Each row was made from one path, in order. Every step used is in the known rows, and no mark comes twice. Write each row's path.
Known rows:
B S F A P J: [-33.0  -1.7   8.5   5.7  -9.8   0.4  26.6  10.7  20.5 -22.7 -20.8 -12.6
 -36.0  -0.9 -20.5  37.4  10.8  23.4  -3.9 -17.3 -15.3  -3.5 -37.6   5.3]
M T S F A P: [ -2.9  -4.2 -15.6 -18.9 -23.0  18.3  -9.6  21.6   3.6 -17.6  11.1 -16.3
 -39.6  21.6 -14.0 -37.4  22.9  -2.5   3.0   7.0 -14.9 -27.2 -12.4   5.9]
M T S: [ 18.7  -7.0 -12.7 -28.1  -0.2 -13.9 -20.9  36.8  -8.3 -32.5  25.7   8.0
   1.0  18.8   7.3 -30.1  77.7 -15.4   0.3  12.9  16.2  -5.2 -17.8 -44.6]
S P J F: [-38.6  -8.2   6.8  10.3   9.6   7.8  28.5  -3.9   8.1  27.0  -1.3  16.3
 -10.6 -16.8  -3.1   4.3 -38.5  -5.0   9.3 -22.8 -15.9  18.6  -2.5  15.8]
S T M: [ 21.0   0.3  13.8  -0.3 -15.9  -8.6 -69.6 -31.2 -35.5  -3.7 -24.2   7.3
  23.0   4.8 -10.0 -21.1   6.1 -13.2 -10.1 -13.1  20.0  -7.1 -16.5 -48.6]
T S F J: [ 27.4   0.9 -12.1  -7.6   9.9  -9.2  -1.9   3.1   1.5  28.3   4.5  -8.5
  15.9 -13.3  21.5 -38.1  12.0  10.3   8.4   5.3  -1.9 -27.3  28.0   8.8]
A F: [  4.1   6.8  21.9 -16.5  -0.5   2.6  15.6  54.3 -11.9 -44.3   9.9 -10.9
 -42.2  13.5  -8.9 -54.6  -1.8  13.9   6.7  18.3 -10.0  13.5   9.7 -24.3]
V B S: [ 26.3  10.8  14.0   6.0   9.1 -42.9  -1.0  31.4  11.2 -39.1  -7.7 -11.4
 -10.3  -5.0   3.7  34.6   9.0  19.2 -20.3  28.7  10.5  -2.1   1.2  -3.4]
T S: [ 21.3   2.9   4.7 -11.2   0.6 -11.5   7.7  25.2  -4.6 -37.3   1.9  -0.4
   7.2  12.4  17.3 -18.5  65.4 -21.0  11.5 -14.4  20.1 -12.1 -17.8 -16.9]
A F S T: [ 16.5   0.4  -0.1 -18.5 -21.4  21.6 -43.9  -4.5 -17.4  -1.3  11.7  -9.4
 -12.5  18.2   0.8 -27.6  21.1   9.7  -3.7  42.5  -0.4   2.6   7.2   4.6]
B S P: [  8.5  13.2   2.4  15.4  15.8  -1.7  10.2   3.9 -13.6  -0.9   7.7  14.0
  37.8   6.4  14.2  42.6  60.6  15.3   3.4  10.0   0.1  -9.4  14.7   1.6]
T S P: [  8.0  -2.7  -1.4  -5.4   1.4   9.0  23.0  -4.7 -19.5  -7.6   7.5  15.3
  47.1  15.7  24.1   8.5  78.6 -18.5  11.8  -7.3   8.2 -16.6  15.2   8.6]
M T S F A: [  4.4  -2.5 -28.8  -0.1 -19.4   0.8 -25.9  30.1   5.9  30.4  19.1 -14.8
 -13.3   3.3   2.8 -44.6   1.8  -5.7  -5.9  -0.8  -1.6 -26.6  -4.4  -2.3]
P J F S: [-18.2  -0.7  -6.2  -3.5   8.4   2.9  20.8  -3.9  14.2   9.9  10.4  -4.1
 -15.0 -12.8  10.4 -14.2 -12.4  -6.6  11.8  -4.5  11.5  26.7  -9.8  33.7]
B S P J F A: [-20.2   7.6 -15.8  41.4   3.5  -1.7  14.7  11.8  17.9  27.6   3.8   1.5
   7.5 -17.4  -2.6  23.1 -53.8   3.4  -4.0 -18.1  -4.8   0.1  -9.1  10.1]
M T S P J F: [-36.7 -21.3  -8.7  -0.4   7.1   8.8  20.8   6.2  10.7  21.8  12.8  22.9
  -6.8 -13.2  -2.6 -13.4  -3.5  -2.9   2.6  -5.8  -9.8  10.6  -9.6   9.3]
M T S P J: [-27.7 -20.7  -1.6 -15.7   0.7  -1.9  24.0  -3.8  -6.1 -15.6   3.1  24.8
  30.2   8.2   2.9  41.6  75.1  -4.6  -4.3 -10.5   0.8  11.9 -16.3 -22.1]
B S F J P: [ 47.7  13.2   1.0  13.2  34.9   9.8   1.3 -16.9   0.5  50.6  19.3  -3.4
  31.7 -10.4  14.9  -8.1 -52.7  14.4   6.3  27.5  -0.3 -20.9  70.1  11.4]
S P: [  4.7   7.9   7.0  -3.4   4.6   5.8   6.1  -8.4 -25.2   5.2   7.4  17.3
  32.3  15.6  12.4  26.4  37.0 -16.5  12.6  -7.2  -5.5   3.3  25.1 -10.2]
B V: [ 38.8  24.0   4.4  14.3  13.8 -23.3  -1.9  25.6  22.5 -15.0  -1.9   1.1
 -23.6  10.4   3.4  -2.1  -1.2 -12.9  -2.3 -20.8  10.8  30.4   4.3 -21.2]
M T S F J: [ 24.3  -4.0 -23.5 -18.5   8.5 -10.1 -19.3  10.2   0.2  34.7  20.1  -1.0
  11.3  -8.1  14.2 -42.9  19.2  13.8   1.2  21.8  -6.3 -21.9  26.9  -8.5]
S P J F A: [-22.9   4.3 -12.5  29.0  -2.0   3.3  12.4   4.9  11.6  30.7   2.5   4.2
   3.6 -11.5  -3.8  14.6 -70.9 -17.5   1.8 -29.2  -8.5   6.8  -2.1   5.5]
F S P J: [-27.6  -7.7   3.3  -6.5   3.9   2.4  34.1 -27.5  -7.4  -3.1  -3.3  13.7
  34.0   4.0  10.9  59.8  48.2  -5.4   4.2 -14.1   4.0  25.1  -2.7   9.8]

Which path is each row?
[ 58.7  19.7   7.6   1.9  36.0   3.7  -1.4 -22.4 -14.7  21.0  18.4   6.8
  46.5   4.4  15.1  12.5 -61.0 -20.8  14.3  13.4   6.4   3.1  69.4 -25.5] -> F J P
[ -3.7   1.1 -14.4   2.2   8.9  24.0  16.4 -21.8 -10.2  32.0  24.1   9.4
  30.3   2.8  23.2  -8.8  14.9 -11.7  17.5   8.3   2.0   6.0  33.9  51.3] -> J F S P
[ -2.1  14.8  -1.4   3.9  -8.2  13.7   3.8  18.6   6.4 -25.2   2.5 -12.3
 -41.2  13.5 -16.0 -21.9 -44.8 -17.9  14.9 -10.2 -13.4  -5.1 -11.2   6.5] -> J F A P
[ 27.0  -4.7  14.2   9.2 -12.8 -23.5 -62.1 -25.2 -20.3 -14.6 -30.7  -0.8
  26.9  -6.0  -9.0  -0.9   3.7   9.0 -31.2  13.2  25.7 -17.6 -14.4 -27.3] -> V B S T M
[ 50.5   5.0   5.0   6.7  29.5  -0.6   5.2 -21.0   6.4  44.0   9.9  -8.6
  27.5 -14.2  14.0   1.5 -75.6  13.9  -6.8  41.4  -1.1 -21.7  81.6  25.8] -> V B S F J P
[-36.1  -4.2  11.1  -6.1 -16.7   5.3  24.7   1.4  12.6 -20.4 -22.5 -11.5
 -40.0   4.6 -21.8  27.8  -5.9   2.6   1.2 -28.1 -20.1   4.7 -31.5  -1.3] -> S F A P J
[ 21.9  -2.5   0.9  -4.3 -15.5  -1.2 -64.9 -43.7 -33.0  -0.8 -15.3   2.8
  35.3   5.4   1.2 -24.9  23.5 -12.9  -9.0  -1.8  33.0  -4.2 -11.5 -20.3] -> F S T M
[-16.1   8.1  -7.9  27.1  -3.0  -9.1   2.8  19.7  17.6  17.0  -0.6  -4.7
 -19.1 -14.3  -8.1   2.6 -81.0 -18.1   1.1 -30.6  -5.4  12.3 -16.6 -10.2] -> P J F A
[ -3.3  -4.8  -6.4  -1.1 -15.5  15.1 -44.3 -27.8   1.2  31.7   1.6   3.2
 -10.3  -2.9   1.4  -1.4 -16.1  -2.6  -3.4  15.0   0.9   8.5 -12.1  17.6] -> P J F S T
[-25.5   2.3  14.0  -7.0  -9.9  -4.8  24.4   2.5   5.6 -49.9 -21.8  -4.1
 -24.5  11.9 -20.3  49.7   2.1  -9.6   3.0 -29.8  -7.6  16.0 -37.6 -25.7] -> F A P J
[ 29.6   6.6  -4.9   3.7  15.8 -27.0  -8.2   5.1  12.2  31.9  -2.6 -15.3
   5.8 -23.4  12.7  -2.9 -22.3  35.9 -12.3  32.9  -8.7 -21.6  38.9  17.0] -> V B S F J
[ 22.8   2.5   9.9  14.8  -8.0 -11.8 -65.2 -20.7 -27.5  -8.3 -23.9   5.1
  27.2  -3.0  -8.0  -8.8  27.3  11.0 -17.4  -0.3  25.8 -17.4 -24.6 -41.1] -> B S T M
[-22.5  -2.9  -2.7  -9.3   6.3  12.4  27.3  -7.2  15.0 -10.9   6.7  -6.7
 -25.9  -4.3   2.2 -14.0  -4.9  -3.7  15.8  -1.3   5.7  21.3 -17.9  44.7] -> A P J F S
[-34.6 -17.7  -5.1 -17.5 -19.2   5.7  17.2  12.5  14.2 -25.1  -7.9  -4.6
 -34.9   9.4 -21.0   9.5  31.2   4.8  -5.4 -11.7 -12.6  -4.4 -39.2  -8.1] -> M T S F A P J
[-10.1 -16.2   4.7  -4.2 -17.1  15.1 -37.2 -51.0 -15.8  -5.4 -24.8   1.8
   9.5  -4.2 -13.2 -27.5  -1.2  -2.6  -7.2  -8.1  20.9  -1.0 -27.3   7.2] -> A P J F S T M
[ 29.3  13.3   5.5 -11.7  17.3  -9.9   7.9  30.8 -13.5 -21.6  13.0  -5.8
   2.5  -0.3   3.2 -32.0 -19.6  18.6   6.4  26.5  -7.8   7.7  37.5 -33.1] -> A F J
[-34.7 -14.0   7.9 -11.0   1.2  14.3  49.1 -10.4  -6.7 -14.3   0.0   7.8
  17.2   4.7   4.7  32.5  45.3  11.1   1.4   1.0  -4.0  25.5   5.3  17.3] -> A F S P J
[-34.8  -5.2  16.8  -2.6   4.1   7.4  29.2  11.7  18.0 -13.6 -11.5   3.3
 -55.6  -9.8 -19.3 -11.2 -40.9  -2.0  13.6 -21.5 -16.6  17.1 -27.6   8.2] -> A P J F
[-16.5  -0.2 -11.0  36.3  -0.5 -10.8  18.8   8.9  24.7  21.5  -3.6  -3.4
   3.2 -20.7  -3.0  33.3 -77.8   2.4 -17.4  -6.2  -3.8   0.1   4.2  25.4] -> V B S P J F A
[-30.4  -9.3  12.1   1.1 -14.9 -11.1  30.2   6.0  26.7 -30.7 -29.8 -18.3
 -40.1  -3.9 -21.6  45.5 -10.8  20.5 -18.0  -4.2 -14.9  -4.9 -27.5  18.8] -> V B S F A P J
[ -9.3  -7.6  -3.4 -10.2 -18.9  26.0 -33.0 -32.7   1.8  14.4  -3.0  -1.1
 -23.5   5.8  -7.4  -2.2  -4.5  -1.0   0.7  17.0  -6.4   4.6 -17.4  27.2] -> A P J F S T
